Known rows, with every step that occurs:
gifi, fuvof, sesor: +8.80 -0.50 -3.18 +1.98 -0.14 -2.58 -1.30 -0.90 +0.67 +2.67 -1.42 +0.56
 -2.10 -0.40 +0.64 -1.53 -1.08
metuzek, sesor: -0.95 -4.34 -1.98 +1.04 +0.57 -1.04 -1.18 -0.39 +0.14 +1.84 +0.92 +0.61
 +0.46 -1.69 +0.69 -1.93 -3.38
metuzek, sesor, gebemok, mevis: -1.59 -2.73 -1.01 +0.30 -0.34 -1.11 +0.90 +0.38 +0.46 +1.89 +2.08 -1.40
 +0.74 +0.14 -0.42 +2.08 -1.76
sesor, mevis, burevu: -1.96 +1.17 +1.30 +3.69 -0.61 -2.18 +0.44 -1.03 -1.45 +0.00 +3.39 -0.80
 -2.31 -4.61 +0.91 -1.96 -0.63
gifi, fuvof, sesor, gebemok, mevis: +3.20 -0.94 -1.62 +0.78 -0.68 -1.86 +0.87 +0.14 +0.63 +2.27 +0.98 -1.45
 -0.49 +0.73 -0.46 +2.30 -0.63
gebemok, sesor, metuzek: -4.56 +1.11 -0.31 +2.36 +3.28 +0.07 +0.35 -0.26 +1.35 +0.64 +0.01 -0.15
 -0.59 +1.71 +1.20 -1.78 -1.72
metuzek, sesor, mevis, fuvof: -4.18 -0.65 -1.57 -1.34 +0.13 +0.49 -2.19 -0.51 -1.83 +3.32 -1.18 +0.33
 -1.61 -3.08 -0.03 -4.08 -1.96
gebemok, mevis, fuvof: +0.48 -1.60 -2.03 -1.93 -0.21 +1.18 -1.11 +0.36 -1.36 +2.22 -0.97 -1.02
 -0.52 -0.58 -0.17 -0.44 -1.64
burevu, gifi: -0.63 +0.37 -1.25 -1.20 +0.95 +0.60 +0.82 +0.83 +0.09 +0.07 +0.86 +1.57
 +0.03 -2.44 +1.05 -2.59 +2.45
gifi, fuvof, sesor, gebemok: +1.68 +0.26 -2.52 +0.94 -1.33 -0.47 -0.10 +0.11 +0.27 +1.84 +0.36 +0.14
 +0.04 -2.23 +0.32 +0.08 -0.11
burevu, gifi, fuvof, mevis, gebemok, sesor, metuzek: -4.13 +1.71 -0.34 +3.09 +4.02 -1.29 +1.04 -0.48 -0.02 +0.86 -0.54 +0.78
 -1.52 +2.00 +1.04 -3.22 +0.64
gebemok, mevis: +2.53 -1.27 -0.99 +0.30 +0.04 -0.93 +0.89 +0.68 +1.12 +1.55 +1.75 -2.00
 -0.73 +1.33 -0.50 +1.90 -2.32
mevis, gebemok, sesor: -1.40 -2.24 -1.95 +3.16 +0.91 -0.41 +0.11 +0.38 -1.01 +1.86 +0.60 -1.10
 +1.12 +1.84 +1.22 -0.93 -2.25
mevis, fuvof: -0.76 -0.88 -2.57 -1.99 -0.43 +2.42 -1.80 +0.48 -1.43 +1.72 -1.26 -0.10
 -0.18 -2.49 +0.35 -2.18 -1.89
metuzek, sesor, gebemok, mevis, burevu, gifi, fuvof: +2.16 -2.92 -2.00 +1.36 -0.29 -4.27 +0.79 -1.87 -1.11 +0.77 -0.28 +1.09
 -0.92 -1.55 +0.61 -2.74 +1.34
metuzek, sesor, gebemok, mevis, fuvof: -2.39 -2.61 -2.15 -1.94 -0.45 +1.06 -1.09 +0.18 -1.81 +2.46 -0.68 -0.60
 +0.54 -1.38 -0.07 -0.38 -1.23
fuvof, mevis, burevu: -0.93 +0.52 +0.83 +3.55 -0.59 -2.37 +0.47 -0.61 -1.69 -0.71 +3.40 -0.76
 -2.78 -4.86 +0.83 -2.69 -0.47
gebemok, mevis, burevu, gifi: +0.25 -0.70 +0.30 +1.13 +0.76 -1.72 +1.53 -0.34 -1.38 -0.91 +2.20 +0.96
 -0.40 -2.94 +1.57 -1.63 +3.73

Rows:
-1.65 -1.32 -1.88 +2.92 +1.26 -2.39 +0.51 -0.12 -1.44 +2.18 -0.19 -0.36
 -0.83 +1.47 +0.89 -3.46 -0.44 -> burevu, gifi, fuvof, mevis, gebemok, sesor
+4.38 -1.75 -1.92 +1.27 -0.20 -3.97 +0.92 -1.58 -0.69 +0.48 -0.44 +0.67
 -1.67 -1.00 +0.52 -2.68 +1.11 -> gebemok, mevis, burevu, gifi, fuvof
-4.88 +1.56 -0.17 +1.61 +0.38 -1.80 -0.04 -0.28 +0.61 +3.16 +0.93 -1.31
 -2.40 -0.29 +0.12 -3.19 -2.59 -> gebemok, sesor, mevis
-0.78 -0.73 -0.84 -0.11 -0.74 -0.20 +1.47 +1.02 +0.77 +1.39 +2.36 -2.02
 +0.36 +0.24 -0.64 +2.75 -1.37 -> sesor, gebemok, mevis
+2.80 +1.81 -1.18 +3.44 +0.82 -1.03 +0.10 +0.28 -1.34 +2.79 +0.88 +0.15
 -1.88 -0.37 +0.00 -0.71 -0.18 -> gifi, fuvof, sesor, mevis, gebemok
+2.78 -1.52 -1.85 +1.07 -0.56 -3.61 +1.21 -1.43 -0.84 +0.38 -0.15 +0.66
 -1.17 -1.51 +0.42 -2.21 +1.61 -> sesor, gebemok, mevis, burevu, gifi, fuvof
-1.11 +1.96 -0.42 +2.55 +0.76 +0.59 +0.71 +1.15 -1.27 +1.87 +2.26 -0.49
 -0.98 -0.91 -0.19 -0.23 -0.94 -> sesor, mevis, gebemok
-3.19 +0.23 +1.10 +4.39 -0.33 -3.06 +0.30 -1.50 -1.59 +0.52 +2.85 -1.06
 -2.05 -3.33 +1.36 -2.64 -0.96 -> gebemok, sesor, mevis, burevu
+2.74 -0.69 -1.49 +0.29 -0.29 -1.91 +1.15 +0.15 +0.38 +2.00 +0.82 -0.68
 -0.43 +0.42 -0.14 +1.57 +1.11 -> burevu, gifi, fuvof, sesor, gebemok, mevis
+3.79 -1.42 -2.14 +1.24 -0.29 -3.36 +0.56 -1.53 -0.73 +0.22 -0.59 +1.19
 -1.52 -1.92 +0.73 -3.48 +1.00 -> mevis, burevu, gifi, fuvof
-4.21 +1.08 -0.31 +3.37 +3.72 +0.42 +0.69 +0.01 +0.34 +0.62 +0.30 +0.04
 -0.03 +2.17 +1.24 -1.07 -1.03 -> mevis, gebemok, sesor, metuzek
+2.13 +2.95 -0.90 +1.38 +0.39 -3.00 -0.36 -0.84 +0.48 +3.52 -0.36 +0.75
 -4.03 -1.75 +0.04 -3.63 +0.59 -> burevu, gifi, fuvof, sesor, mevis
+2.33 +2.07 -1.05 +2.97 +1.24 -1.12 +0.39 +0.26 -1.66 +2.55 +0.72 +0.90
 -1.74 -0.74 +0.31 -1.42 +1.51 -> burevu, gifi, fuvof, sesor, mevis, gebemok
-1.93 -0.06 -0.61 +3.00 +1.19 -0.29 +0.14 +0.51 -1.60 +2.36 +2.07 +0.15
 -0.59 -1.03 +0.02 -0.94 -1.33 -> metuzek, sesor, mevis, gebemok
+1.90 -1.70 -1.70 +1.66 +0.05 -4.49 +0.22 -2.13 -1.01 +1.16 -0.61 +1.55
 -2.17 -2.22 +0.66 -4.55 +0.91 -> metuzek, sesor, mevis, burevu, gifi, fuvof
+2.50 -0.31 -1.58 +1.39 -0.22 -3.86 +0.65 -1.70 -0.74 +0.79 -0.45 +1.08
 -2.44 -2.16 +0.48 -4.05 +1.20 -> sesor, mevis, burevu, gifi, fuvof
-3.35 +1.38 -1.36 -1.71 -0.29 +1.45 -1.65 +0.15 -1.47 +2.84 -0.92 -0.23
 -1.94 -2.94 -0.22 -3.29 -1.57 -> sesor, mevis, fuvof
+4.98 -0.10 -2.66 +0.15 +0.20 +0.67 -2.39 -0.04 -1.03 +2.65 -1.51 +0.81
 -1.05 -2.18 +1.21 -1.72 -0.08 -> mevis, fuvof, sesor
+5.83 -0.59 -2.34 +0.22 +0.35 -0.17 -1.92 -0.16 -0.92 +3.04 -1.40 +0.16
 -1.31 -0.83 +0.84 -0.58 +0.07 -> gebemok, mevis, fuvof, sesor
+8.12 -0.52 -2.40 +2.41 +0.32 -3.38 -0.75 -1.44 -0.53 +1.62 -1.08 +1.67
 -2.00 -1.84 +1.49 -2.63 +1.99 -> mevis, burevu, gifi, fuvof, sesor
-1.77 +0.86 +0.48 +1.19 +0.75 -1.67 +1.24 -0.17 -1.70 -0.99 +2.30 +1.49
 -1.72 -4.85 +1.50 -4.12 +3.88 -> fuvof, mevis, burevu, gifi
+1.21 +0.20 -1.84 +1.55 -1.05 -1.26 +0.34 -0.47 -0.83 +0.94 +0.78 +0.92
 +0.07 -3.53 +1.01 -0.74 +2.15 -> mevis, burevu, gifi, fuvof, sesor, gebemok
